Each row comes from the steps of one path. Every step used is in the known rows, and no mark comes twice. Write the path behind each row, first mark first.
In the rows, 128 means zero.
Known rows
neni > pusake: [124 140 132 133 137 145 120 126 126 115 151  89 123 142 139 157 108 159
 134 136 139 126 174 120 145]
nozen > neni > migik: [130 142 123 129 132  73 116 149 135 116 119 115 144 145 152 118 136  41
 135 176 152 133 148 166 133]
pusake > neni > migik: [121 107 110 169  85 146 134 148 107 106 107 173 127 128 153 125 133  75
 135 172 172 129 161 163 144]
fumon > tizum > pelir: [126 118 138 171 158  98 135 114 140 124 124 110 115  89 128 160 138 160
 143 101  93 118 120 108  89]
migik > neni: [157 133 134 143 133 153 111 110 115 111 134  89 120 102 131 116 130 134
 132 162 157 129 159 127 122]
migik > neni > nozen: [155 138 132 155  62 139 117 130 102 115 105  96 109 113 142 113 134 139
 124 188 193 108 157 145 133]
migik > neni > nozen > pelir > tizum: [140 136 141 140  16 173 110 114  97 105 133 120 124  84 113 102 126 142
  93 194 195  61 150 145 112]
pelir > migik: [136 135 112 146 182 151  99 140 152 158 117 145 147 165 119 129 125 178
 140 134 150 149 146  85 137]
neni > pusake > fumon > tizum: [147 139 155 103 143  87 140 129 141 127 136  99 104 105 120 167 113 171
 141  63 150 103 112 146 138]
tizum > pelir > migik > neni > pusake > fumon: [166 137 115  94 115 176 121  96 121 144 192 116 132 141 107 135 123 157
 126  75  59 124 110 138  99]
pusake > fumon > tizum > pelir > migik: [151 117 126 119 184 113 126 131 163 167 125 159 127 117  99 140 137 184
 147  37  90 126  64 108  92]
fumon > pusake > neni > migik > pelir > nozen: [ 64 124 114 125 118 149 152 156 109 127  72 218 127 137 155  58 135  59
 115 176 121 174 112 123 191]
tizum > pelir > nozen: [117 125 111  97 193 149 130 111 131 129 145 106 124 131 140 138 130 143
 107 113  66 162 109  83  98]
fumon > tizum > pelir > nozen > neni: [120 139 130 106 171  28 124 105 147 153 133  79 138 110 140 141 150 104
 110  96  62 133  82 105  75]
pelir > nozen: [123 135 121  95 196 134 118 125 138 137 125 105 128 137 137 128 124 151
 111 126 139 162 131  92 129]
nozen > neni: [138 138 136 132 161  86 124 140 148 137 110  87 146 139 137 123 127 119
 139 146 162 125 146 112 135]
fumon > tizum: [130 127 147 164 162  84 118 130 148 128 103 111 115  94 131 158 132 164
 148 122 161 119 136 111 121]
migik > pelir > nozen > neni > pusake: [ 79 151 125  67 149  71 134 134 135 141 133  61 153 204 136 129 115  86
 108 148  84 159 142 114 157]
pusake > fumon > tizum > pelir > nozen: [140 116 137  67 200  94 151 118 143 145 130 117 102  91 125 143 135 157
 115  36  78 141  43 112  87]
pusake > fumon > tizum > pelir: [155 114 146 118 173 106 158 129 146 125 112 124 105  79 113 150 129 169
 149  44 101 111  73 119  98]
pusake > neni > migik > pelir: [ 85  94 113 159  82 145 151 170 103 104  83 183 133 153 142 118 133  60
 138 192 144 145 165 157 175]
neni > migik > pelir > tizum: [ 70 125 120 141 116 164 122 153 125 122  96 128 140 133 115 116 117  68
 127 211 103 121 187 151 149]
neni > migik > pelir: [ 88 119 123 137 140 133 137 166 129 102 100 135 127 162 136 128 123  68
 142 187 128 158 157 149 169]
pusake > neni > migik > pelir > tizum: [ 65  97 111 171  54 178 133 151 100 122  82 170 141 123 120 112 126  53
 122 213 126 110 190 165 156]

Which path is each row?
[132 130 135  59 164  92 144 101 135 133 171  98  98 108 125 167 124 154
 112  33  50 129  70 129  94]  neni > pusake > fumon > tizum > pelir > nozen
[173 124 129 121 147 116 117 103 141 155 148 131 120  96  98 126 143 155
 140  59  89 117  78 133  81]  pusake > fumon > tizum > pelir > migik > neni
[147 155 114 142 108 158  85  99 120 139 181 105 139 157 121 132 128 148
 125 148 123 128 175 127 127]  pelir > migik > neni > pusake
[ 72 103 105 112 104 136 144 158 107 118  99 168 134 169 147 111 134  47
 112 178 118 177 135 151 163]  pusake > neni > migik > pelir > nozen
[120 127 144 133 127 185 121 122 131 116 137 134 138 100 103 123 110 174
 109 152 164  95 150 106 124]  nozen > pelir > tizum
[151 128 141  85 154 148 143 135 135 122 141 105 111 136 123 148 103 169
 136  84 146 124 129 138 151]  neni > pusake > fumon
[ 93 138 123 121 130  73 137 169 141 118  91 112 151 177 141 109 129  23
 139 191 130 147 149 159 161]  nozen > neni > migik > pelir
[123 103 137 156  19 138 153 160  96 101  91 190 128 136 138 120 129 161
 114 151 234  94 123 123 157]  pusake > neni > nozen > pelir
[173 134 146  91 116 161 128 108 112 109 164  77 100 111 123 131 109 145
 132 106 148 114 136 161 138]  migik > neni > pusake > fumon
[139 144 119 164  92 112  96  70 119 143 198 101 130 111 117 161 140 142
 134 107  49 116 138 131  75]  fumon > tizum > pelir > migik > neni > pusake
[146 126 135  56 188  35 147 115 154 159 127  96 128 108 125 130 144 114
 113  41  77 134  37 125  80]  pusake > fumon > tizum > pelir > nozen > neni
[151 154 128 122  91 160  97  99 113 117 207 133 148 162 110 128 117 158
 120 134 151 124 143 120 128]  nozen > pelir > migik > neni > pusake
[160 137 133 131 128 164  99 117 127 127 166 156 152 150 105 104 127 162
 124 139 176 137 124 108 128]  nozen > pelir > migik > neni
[111 132 125 187 100 162 143 146 109 115  86 222 119  97 159  71 135  82
 137 172 172 128 137 137 168]  fumon > pusake > neni > migik
[129 113 115 156  30 145 134 161 116 140  94 221 154 175 123 108 136 180
 109 138 222 109 117 111 150]  pusake > neni > nozen > pelir > migik
[158 118 156 111 182  93 140 147 154 136  98 122 101  89 115 143 127 176
 149  65 171 113  93 127 130]  pusake > fumon > tizum
[131 126 101 152 179 165 115 123 145 153 140 148 151 155 119 137 132 170
 137 113  78 148 130  77 102]  tizum > pelir > migik
[155 130 106 156 136 178 105  97 120 142 164 125 143 131 115 119 140 144
 131 135  75 143 135 103  86]  tizum > pelir > migik > neni
[ 76 119 124 176  96 162 164 166 109 112  61 221 125 124 148  68 131  67
 144 187 146 145 134 137 203]  fumon > pusake > neni > migik > pelir
[147 146 132 142  95 154 107  93 105 101 175  68 115 120 135 146 117 132
 130 161 138 118 183 141 129]  migik > neni > pusake
[145 136 149  98 125  40 148 111 139 139 152  78 118 107 121 157 128 125
 134  47  74  90  85 151  97]  nozen > neni > pusake > fumon > tizum > pelir
